Known rows, with every way that one mark hangs from another:
{Z_906 {Z_897 {Z_536 {Z_557 {Z_839 Z_731}}}}}: [-59 -19 -46 -21  -1  30  15  20 -17  23  30 -20 -14 -88 -24  33  51  26
  35  37 -35  20 -28 -32 -16  -6 -19  27  13   5 -60 -10  25   7 -17   1
   3 -50  47  20  50  45  -9  12   5  12  11  32  57 -18 -12  -5 -21 -57
 -40  48 -15  24 -11 -73 -25   8 -21 -50  -5  33]
{Z_897 Z_470 Z_536 Z_906}: [-24  21   4  14   8  80  27  -3 -42 -26  32 -49 -80 -17   5  18  56  27
  39   5 -31  35  -9 -66 -28  45 -44  74 -47 -12   4  19  27  12 -27  80
  -9 -50  49  21  71  68  21 -17  28  25  15  -3 -20 -30  22   0 -42 -91
 -30  29  13  24 -19 -50 -12  24  20 -13 -37 -19]
{Z_906 {Z_897 {Z_470 {Z_839 {Z_731 Z_557}}} Z_536}}: [-63 -22 -15  13  23  39  32  -9 -63   4  52 -31 -14 -24  -2  20  50  56
  -6  30 -24  -7 -18  18   2   9  -9  33 -13  67  -9 -30  10  28 -14  -9
  23 -32  16  35   8  49 -35 -14   5  18  37   3  41 -14  11  26  -3 -50
 -54 -48  16   4 -29 -19 -22  54  18 -47  -6  25]
{Z_731 {Z_557 Z_536} Z_839}: [  4  21  16 -33 -13  10 -15 -31 -47 -44   2  20  28   1  -2  29 -44  52
  -9   8 -10 -16   2  26  13 -52  10  18  28  45  41 -31  16  20 -46 -84
  -4  11  12   1 -17  17   5  21  -7 -55 -57  10  17  -6   3 -14  25  50
 -56 -51 -21  17  -8 -10 -26  31 -30 -26 -12  26]
{Z_731 {Z_557 {Z_536 {Z_906 {Z_897 Z_470}}} Z_839}}: [ 12   8 -25 -12 -37   2  11  -2 -49   0   0 -36   0 -29 -11  35 -15  49
 -28 -10 -21  -9  29  47   5   0 -28  30  15  -3  -3  -8  42  -2  -4 -46
 -12  11  10  11  40  38  -9  25  21 -16  -2   5  13  13  -5  -2  39  -3
 -28 -50 -33  21 -25   1 -10  76   3   3  16   2]
{Z_470 {Z_839 Z_557 Z_731} {Z_897 Z_906}}: [-68   6 -34 -48   1  69 -21 -57 -74 -54  77  -5 -12  31  -5   8   0  13
  40  53  30  -1 -54   6 -10 -17   0   9   5  84  86  16   7  42  18  -2
  13  -6 -11  24   5  27 -20 -29 -32 -18 -13  18  24 -21  91  28  -5  -8
 -54 -28  62  -6   5  45 -29 -15  13 -54 -30  29]
{Z_557 Z_536 Z_731 Z_839}: [ 33  46 -42 -50 -41  18 -17 -22 -28 -16 -13 -33  -3 -46 -27  12 -45  17
  21  11   0 -19  32  12  24 -26  17  22  41  -3 -28  28  16   2 -15 -86
   4  13   5  14  21 -41  64  39   3 -50 -35  33  20  24   0 -55  61  31
 -46  35 -37  29  24   0 -35  46 -32  23  20  30]
{Z_906 {Z_897 {Z_470 {Z_839 {Z_557 Z_731}}} Z_536}}: [-28  -9 -22  14  25  50  34   4 -52  12  56 -53 -26 -43 -15   0  45  29
  -3  44 -16  -3  -8  -6   2  14   2  41 -21  51 -37 -11   8  18 -17 -13
  25 -23  -7  43  33  14 -12  18  23   7  39   5  38  -1  15  14  14 -59
 -62 -31  18   8 -24   9 -29  63  22 -17 -14  15]
{Z_536 {Z_557 {Z_839 Z_731}} {Z_897 Z_906}}: [-69  32 -55 -39 -25  23  15  23  -9  -4   9 -18  -1 -68 -22  42  43  23
  28  43 -30  -3   2 -23 -34 -35 -44  14  29 -25  -3  14  15  -6  -9  26
  -3 -22  76 -19  41  47 -14  -8   4  27   9  18  11  -7  -7 -22  -4 -51
  16  75  -4  42  25 -50 -17 -19   7 -28  -8  15]
{Z_839 Z_557}: [  5  60   1 -21   4  39 -34   4 -64 -39  42 -19   1 -34 -37  13  -4  17
   8  44 -15 -22 -23 -10  18   2  23  22  -4  64  25 -18  38  36 -25 -54
 -19   0 -17  13   9  18   7  37  18 -43 -14  19  20   6  51  -5 -12  -9
 -60 -24  27  23 -26   3 -34 -19 -17 -53 -31  24]
{Z_731 {Z_557 {Z_536 Z_897 Z_906} Z_839}}: [ -9  31 -32 -43 -30  -2 -19  -4 -39  16  -8 -18  15 -32 -19  38 -30  43
 -21   3 -18 -27  28  26   0  15 -22   7  38 -36   0  -8  28  -5 -19 -52
 -20  26  28 -21  19  12 -11  23   7  -6 -13   5  -8  17   9  -5  45  14
 -13  -4 -38  26  12  -7 -15  44  16  16  10 -32]
{Z_839 {Z_731 {Z_557 {Z_536 {Z_897 Z_470} Z_906}}}}: [-37   7 -34 -18 -38  13 -16  -6 -59  -7  14 -29  38 -15   0  61  -1  47
 -41 -10 -25 -32  21  37  14  24 -16   8  11   1  16 -38  10   5  -3 -50
 -16  12  28 -16 -13  33 -31 -21  19   6  14  12 -18   9  15  -7  28   5
  -3 -33 -17  21  -4   9 -26  32  25 -14  -7 -18]
{Z_839 {Z_731 {Z_557 Z_536}}}: [   1   21  -14  -31  -27   13  -36  -33  -59  -35   23   -3   39   -7
  -11   41  -27   44   -2   19   -7  -31   -3   34   46   -6   22    5
   25   56   20  -35   14   28  -17 -100  -21   -3    6    0  -27   16
    7    1   -7  -39  -34   37   13   -8   30  -24   10   29  -50  -46
  -10   17    0  -10  -43   17  -27  -54  -12   32]
{Z_906 {Z_897 Z_470 {Z_536 {Z_557 Z_731}}}}: [-25  -2 -10  35  -4  48  51  36  11  16  17 -59 -55 -99 -35  21  55  12
  16  26 -36  13   9 -26 -13  41 -19  58  -8 -14 -66   4  22  11 -21  36
  -6 -60  33  28  70  47  11  22  47  16  26  24  47 -10 -25   0  -2 -85
 -31  16 -23  18 -36 -51  -8  43  -4 -25 -20  24]
{Z_839 {Z_557 {Z_536 Z_897 Z_906} Z_731}}: [ -1  37 -47 -27 -33  12 -31 -10 -41  26  25 -38  35 -41 -29  31 -26  15
 -35  10  -7 -36  30  -2  15  42  -5   5  34 -26 -17  -6  11  -4  -6 -57
 -15  26  -3 -18   2 -33 -13  26  31  -4   9  22 -26  22  34 -12  37   7
 -25  -6 -19  25   8  47 -31  29  18  15  -6 -53]
{Z_731 {Z_839 Z_557}}: [-23  30 -10 -38   0  15 -23  10 -81 -54  38  16  35 -13  -4  17  -3  42
  -3  50  -4 -21 -33 -12  -7 -71  12   9  -1  78  51 -24  29  24 -27 -57
  17  18  -2  13  -6  29   0  20  -7 -59 -37   4  32   1  31  -9  -3  21
 -61 -23  18  29 -24  10 -24  -7 -21 -38 -29  32]
{Z_906 Z_897}: [  0  12   6   5   0  32  17  38  -8   8  40 -38 -29 -64 -53   7  22  12
   9  19 -34 -19  -4 -11   2  38   9  35   8  15  -6 -10   7  36 -42 -25
 -16 -41  10   6   6  31 -10  29  26  -9  -2  22  43   8  25  26 -25 -50
 -41  29   1   5 -39 -37 -26   3 -21 -61  13  25]
{Z_731 {Z_557 {Z_536 {Z_897 Z_470} Z_906}} Z_839}: [-38  13  -5 -14 -31  -2   1   4 -50 -12  -7  -9  27   0   7  45 -12  64
 -52 -15 -26 -26  26  37 -12 -21 -31  18  15  -9  35 -24  11  -8 -25 -39
   2  32  37 -14  -1  31 -34  -5  18  -6  -6 -16 -18   9  -3   7  40  25
  -5 -43 -31  23  -2  12  -2  54  28   9  -8 -27]
{Z_470 Z_839}: [  0  55  28 -12  29  62  -1  11  -8 -37  40   1 -38 -23 -55 -13  -1 -12
  20  34 -25 -27 -19   9  18 -14  23  34  26  61  61  21  -2  46 -41 -29
   5 -29  -2   3 -22  -2 -10  13  28 -24   4   7  35   2  53   6  10   6
 -43  17  19  15  10 -26 -30  -9 -31 -73  -8  32]
{Z_897 {Z_470 Z_839} {Z_536 Z_557 Z_906}}: [-43  41  21  26  20  79  22  26  27 -20  19  -9 -70 -54 -23  15  55 -27
  10  12 -42  18 -16 -26 -13   8 -33  59   5  -3  22  45  27  18 -20  88
  -4 -30  35   8  51  55 -40 -22  62  31  55  -5   1 -36  19   9  14 -48
 -25  12   0  38   8 -51   7  10  -3 -43 -39 -11]
{Z_897 Z_470 {Z_536 Z_906}}: [-24  32   0   6   4  61  11  30 -26 -15  21 -38 -62 -37  -1  29  46  17
   9 -10 -37  14  -6 -42 -22  42 -38  53 -29 -30  -9  18  28  12 -26  62
 -14 -19  38  10  61  61  -7 -15  46  23  33 -11 -13 -18  35   4 -19 -57
 -27  26  -3  32 -24 -44   1  24  21 -20 -27 -39]
{Z_557 Z_536}: [ 41  32  20   1  -9  56 -18 -17   6 -14  17 -21 -28 -24 -44  11 -32  -5
   4  -3 -32 -17  10 -12  34  30  28  37  21  26  28  11  16  37 -38 -54
 -36 -39   8  -6   2  -2  18  20  28 -35 -31  26 -10   9  38 -10  11   8
 -40  29 -10  13   0 -25 -46  -5 -47 -45  -4   6]

Rows:
[ -9  51  15  16  26  63   5   2 -61 -57  48 -21 -24  -5 -34  -7  12   8
 -11  37 -21 -26 -13  21  23 -20  28  34 -14  99  69  -5  28  43  -9 -32
  10  -8 -25  25   1  25  -8  17  34 -33  24   0  18  11  47   7  24  -4
 -50 -44  41  25 -23  24 -21  13 -11 -50 -34  33]  {Z_897 {Z_470 {Z_839 Z_557}}}
[ 24   9 -73 -46 -44  -2   5   8 -14  31  -1 -38   7 -68 -26  20 -26  16
  -5  -9  -5 -18  39   9  -3   0 -24  23  47 -49 -48  36  13 -15  -3 -54
   6  18  10  -4  21 -26  15  28  22  -6  -8  29  17  24   1 -30  65   8
 -27  30 -53  23  11   2 -20  67  -6  29  40   1]  {Z_557 {Z_536 {Z_906 Z_897}} Z_731 Z_839}
[-15 -21 -27  24   6  42  24 -25 -49 -11  62 -37  14  -6 -27  13  20  22
 -36  12 -23 -27  -4  37  34   3  18  17  -6 107  29 -27  11  33  11 -71
   9 -29 -26  25 -19   9 -32 -13  18 -15  23  16  11  19  30  17  28 -15
 -42 -36  23   3 -24  39 -48  34 -16 -45   4  37]  {Z_906 {Z_897 {Z_470 {Z_839 {Z_557 Z_536} Z_731}}}}
[ 10  20  -2  -1 -15  50  11 -22  10  14  21 -40 -32 -15 -38  23  -3   5
   2 -11 -35 -14  37 -34  -1  71 -10  44  15 -32  11  12  -5  17 -38  -6
 -41 -47  40 -27   8   8  -1   1  16  20 -10  16 -40  10  32   6   2 -37
   1  62  -8   7  18 -18 -41  -3  -8  -7   5 -37]  {Z_557 {Z_536 {Z_897 Z_906}}}
[ -45   55  -14   12  -40   26   28   70   23    5  -16  -46  -28 -114
  -38   37   43  -13  -21    6  -38  -21   43   -1  -18   34  -41   32
   27  -83  -23   31   14  -14   -7   50  -11    3   55  -21   54   33
  -21   13   73   32   55   10   11   16  -15  -14   41  -41   28   29
  -44   49    1  -17   16   19   23   -9   -9  -16]  {Z_536 {Z_557 Z_731} {Z_897 Z_470} Z_906}
[-47  14  -6 -33  25  93  -8 -64 -55 -22  67 -15 -69  28  -6  -2   9  -2
  57  51  14  32 -58 -42 -29  24 -10  47 -10  44  45  31  10  39  -7  54
  -2 -40   6  34  49  32 -12 -10 -21   1  -4   7   6 -46  90  46 -21 -45
 -60  -9  55 -11   1  12 -22   3  19 -31 -53 -17]  {Z_470 {Z_839 Z_557} {Z_897 Z_536 Z_906}}
[-33  41   1   8 -18  32  16  60 -22   3  15 -50 -32 -55 -28  30  41  15
 -31 -18 -47 -31  27 -10 -24  64 -28  25  -5 -51  17   4   6   3 -20  33
 -17  -3  49 -18  27  43 -38  -6  61  29  49 -14 -13  25  29  19  -1 -44
  25  45 -15  27 -18 -13   0  13  36 -13   1 -50]  {Z_536 {Z_897 Z_470} Z_906}
[ -5  17   6  22  -3  69  31 -23  11   2  28 -47 -48   5 -33   7   8   3
 -18  -9 -40 -12  38  -8   5  48 -11  54   3   5  43  18 -11  14 -27   8
 -15 -46  31 -13  -2  12 -16 -21  34  23  26  -3 -50  17  29  12  28 -37
   9  41   4   6  25   1 -31  19   6  -9  -4 -30]  {Z_557 {Z_536 {Z_897 {Z_470 Z_839} Z_906}}}
[-17  46   0  14  19  74  16 -12 -61 -63  57 -29 -35   7 -16  -3  23  14
   3  31 -11   1 -18   1  -1 -14 -19  48 -23  73  76  16  32  31  -4  24
   1  -2  -8  17  25  45  -9  -6  20  -5  19  -5  -4  -2  47   4   9 -40
 -37 -35  47  26 -14  26 -18  17   9 -26 -34  18]  {Z_897 {Z_470 {Z_839 Z_557}} Z_906}
[-10  40 -10 -13  16  43 -23 -22 -14  11  49  -4  16  -3 -43   8 -14  -6
 -33  16 -19 -37  -6  14  19  23  -1  14  33  36  43   4   0  23 -21 -46
  -1  -2 -11 -23 -30 -20 -50   0  26   4  23   1 -29  15  64  22  44  18
 -32  -4  17  21  25  43 -40   5  -3 -25  -8 -29]  {Z_470 {Z_839 {Z_557 {Z_536 Z_897 Z_906}}}}
[ 33  47 -22 -23 -24  31 -33 -36 -50 -25  24 -30  23 -36 -30  14 -41   9
  -7  26   6 -33  20   5  41  17  33  20  22  37  -9 -10  29  23 -12 -97
 -16  10 -26   9   4 -24  36  47  18 -51 -24  37   0  14  36 -37  32  21
 -64 -31  -8  23   2  29 -46  22 -29  -5 -25  15]  {Z_839 {Z_557 Z_536 Z_731}}
[ 19  37  13  -9  24  59 -28 -43 -27 -32  52  -1   4   9 -45  -6 -32  -8
  -7  34 -11 -29 -17  16  43  -2  35  24  23  96  61   3  18  47 -19 -77
  -4 -17 -34   7 -31 -20  -8  18  18 -39  -8  16  -3   6  60   4  35  30
 -65 -30  28  15  15  33 -48  -3 -41 -50 -17  24]  {Z_470 {Z_839 {Z_557 Z_536}}}
[ -7  -6 -58 -23 -23  13 -30 -24 -52  11  65 -18  60 -17 -19  43  -4  28
 -35   3  -2 -25 -14  10  20  22  -5  -7  14  45  -4 -32  21  13  14 -78
 -14   0 -15  -7 -19   4 -37  -6   7  -6   4  31 -13   4  51   5   7   2
 -36 -34   1  17 -14  34 -44   6  -7 -35   9   0]  {Z_839 {Z_557 {Z_536 {Z_906 Z_897}}} Z_731}
[-34   1 -20 -13 -19  15   3  -3 -61 -19  26 -11  39   0   1  34  -3  37
 -54  -4 -21 -22   7   2 -11 -22 -22  10  -6  27  33 -24  15  -2  -9 -35
   7  20  20  -8   0  16 -35  -6  20 -12   8 -12 -29  14  19   9  35  18
  -9 -14  -7  29  -8  48 -21  23  22   8 -17 -34]  {Z_731 {Z_839 {Z_557 {Z_536 {Z_897 Z_470} Z_906}}}}
[ -4  -4 -18 -32 -26  -8   1  -3 -35  -3  10   7  37 -10   1  34 -24  57
 -28  -6 -11 -14   2  31  -2 -30 -21  15  34   6  24 -23  19   2 -30 -54
   5  21  17  -8 -11  28 -31  13   8 -18 -31  11  16  -7   6  14  17  28
 -40 -55 -36  12 -16   2 -12  55  -1 -15  10   0]  {Z_731 {Z_557 {Z_536 {Z_906 Z_897}}} Z_839}
[-39  32  16  14  17  55  31  32 -16 -12  29 -39 -42 -30 -41   4  31   6
 -21  17 -48 -34  17   8   2  31   4  36  -2  30  44   3  -5  34 -32  -7
   3 -33  27  -2  -5  20 -26  -5  40   5  41 -12   4  23  25  20  26 -30
  -1  35  17  14  -5 -10 -22   9  10 -33  -4  -7]  {Z_536 {Z_897 {Z_470 Z_839}}}
[ -8  17  -8  18 -15  31  35  62 -11   5  27 -47 -39 -56 -32  18  42  13
 -19 -17 -33 -14   8   6 -15  46 -29  36  -9 -19   1   7  21  13 -12  27
 -11 -13  15   4  32  52 -42   3  63  17  30   5  20   4  19  27 -13 -54
  -3  10  -9  16 -49 -19   0  25  12 -38  10 -17]  {Z_536 {Z_906 {Z_897 Z_470}}}
[-40  35  -5 -25  -3  40   3  12  -2 -15  -1   6 -24 -83  -7  24  25  10
  44  47 -15   7 -14 -51 -20 -36 -12  39  22 -17 -43  16  18   6 -39  14
  13 -21  49  14  45  17  25  23  14 -10 -12  23  44 -32 -15 -28   6 -21
 -53  25 -26  38  17 -67  -9  12 -22 -19 -36  30]  {Z_897 {Z_536 {Z_557 {Z_731 Z_839}}}}
[-21 -15   0  32  11  52  42  33 -25  14  36 -61 -61 -52 -22  15  57  29
   9   7 -50  10  -1 -31 -11  57 -13  57 -35   8 -34 -11  17  26 -33  24
  -8 -60  27  31  47  56  -5   5  35  13  27   6  25  -7   5  32 -31 -87
 -28  25  -8   7 -50 -49 -23  40   6 -35 -14  -5]  {Z_906 {Z_897 Z_470 Z_536}}
[-47  46 -10  22  -4  56  49  28  13 -12   4 -49 -44 -80 -40  13  47 -10
   6  37 -31 -10  32  -4 -22  13 -35  49  27 -24  14  43   2   1  -8  60
  10 -26  50 -13  37  30 -12   3  50  32  48  12  12  10 -12  -9  35 -62
  20  25  -4  28  22 -12   3  23  18  -7 -17  16]  {Z_536 {Z_557 Z_731} {Z_897 {Z_470 Z_839} Z_906}}
[ -46   53  -24  -35  -25   20    4   63   26   15   -9  -11  -21 -102
  -48   34   28   -8    4   23  -44  -19   12  -19  -34    0  -41   17
   42  -71  -10   36   28   -7  -15   37   -9   -1   64  -30   44   30
  -34   21   41   22   28    3   18   14   -5    1   30  -22   18   76
  -31   50   19  -51    6  -14    3  -21   -3  -25]  {Z_536 {Z_557 Z_839} Z_897 Z_906}
[-20   4 -63 -46 -33  17 -17 -22 -36  12  10 -22  28 -21 -23  34 -14  40
  -5   3 -24 -30  24   8  13 -13   0   0  29  13 -13 -15  -1   4  -5 -86
  -1 -14  36  -6 -12 -17   2   2 -17 -13  -9  12 -10  27  15 -20  42  17
   0  72 -15  27  25  -9 -54   6 -13  -9  14  -1]  {Z_557 {Z_536 Z_897} {Z_839 Z_731}}
[  4  34 -42 -21 -26  29 -15 -34 -52  11  32 -49  22 -36 -25  26 -20  26
  -8  23   1 -27  35 -19  11  46  -3  21  15  -7 -19  -5  11   4 -13 -46
 -18  -2   5 -10  11 -19  16  28   7  -4  -7  25 -28  19  33 -12  26 -21
 -24  -5  -8  18  11  40 -44  31  10  22 -12 -21]  {Z_839 {Z_557 {Z_536 {Z_897 Z_906}} Z_731}}
[-81   1 -18 -54   5  68 -10 -66 -64 -28  50   1 -44  25  19  25  14  32
  59  45  23  25 -50 -13 -25   1 -18  33   6  38  47  11   2  32   0  41
   5 -26  31  27  23  50 -16 -38 -45   8 -17  14  29 -59  68  34 -18 -29
 -62 -31  41 -13  15 -11 -17  19  28 -44 -36   9]  {Z_470 {Z_839 {Z_731 Z_557}} {Z_897 Z_536 Z_906}}
[-48  15  24 -30  24  97  -4 -26  -6 -16  37  -9 -91  -2 -29 -10  10  -9
  55  37 -10  15 -54 -25 -14  34  21  45  11  24  43  40  -5  49 -32  33
  -1 -47  17  37  31  16  -7 -10  -2 -14  -7   6  38 -36  71  43  -2 -15
 -55  36  33 -12   6 -31 -25   1 -11 -60 -34  -3]  {Z_470 Z_839 {Z_897 Z_536}}
[  -4   31    2   15  -16   30   18   66   53   14   18  -11  -35 -106
  -60   24   36  -20    2   13  -43   -6   -2   -9  -15   36  -29   35
   34  -42   -8   25   25   12  -24   41  -21  -32   32  -22   39   59
  -51   21   64   20   16   26   38   -9    8   21  -10  -44  -10   27
  -24   27  -28  -54    6  -16  -20  -68    3    8]  {Z_536 Z_557 {Z_906 Z_897}}
[-76   3  -6 -51   2  65 -26 -49 -66 -27  40   8 -30  19   3  17   0  35
  48  47  13   6 -58   8  -3  -8  10  19  16  58  35  -5  -4  41 -11  -9
  12 -25  15  36   7  31 -18 -23 -31 -15 -19  14  49 -42  65  31   3   4
 -72 -24  27 -12   2 -14 -26  17  11 -59 -36  23]  {Z_470 {Z_839 {Z_731 Z_557}} {Z_897 Z_536}}
[-18 -11 -36  -2 -35   8  -2  -4 -51  -5  31 -25  34 -24   4  51   2  56
 -36 -14 -16 -25  11  45  18  13 -15  12   8  24   8 -40  16   9   4 -52
 -15   1  13   1  -4  41 -32  -8  17  -2   3  25   9  -2  15   1  16  -9
 -26 -68 -19  13 -30   3 -21  50   9 -35  12  13]  {Z_839 {Z_731 {Z_557 {Z_536 {Z_906 {Z_897 Z_470}}}}}}
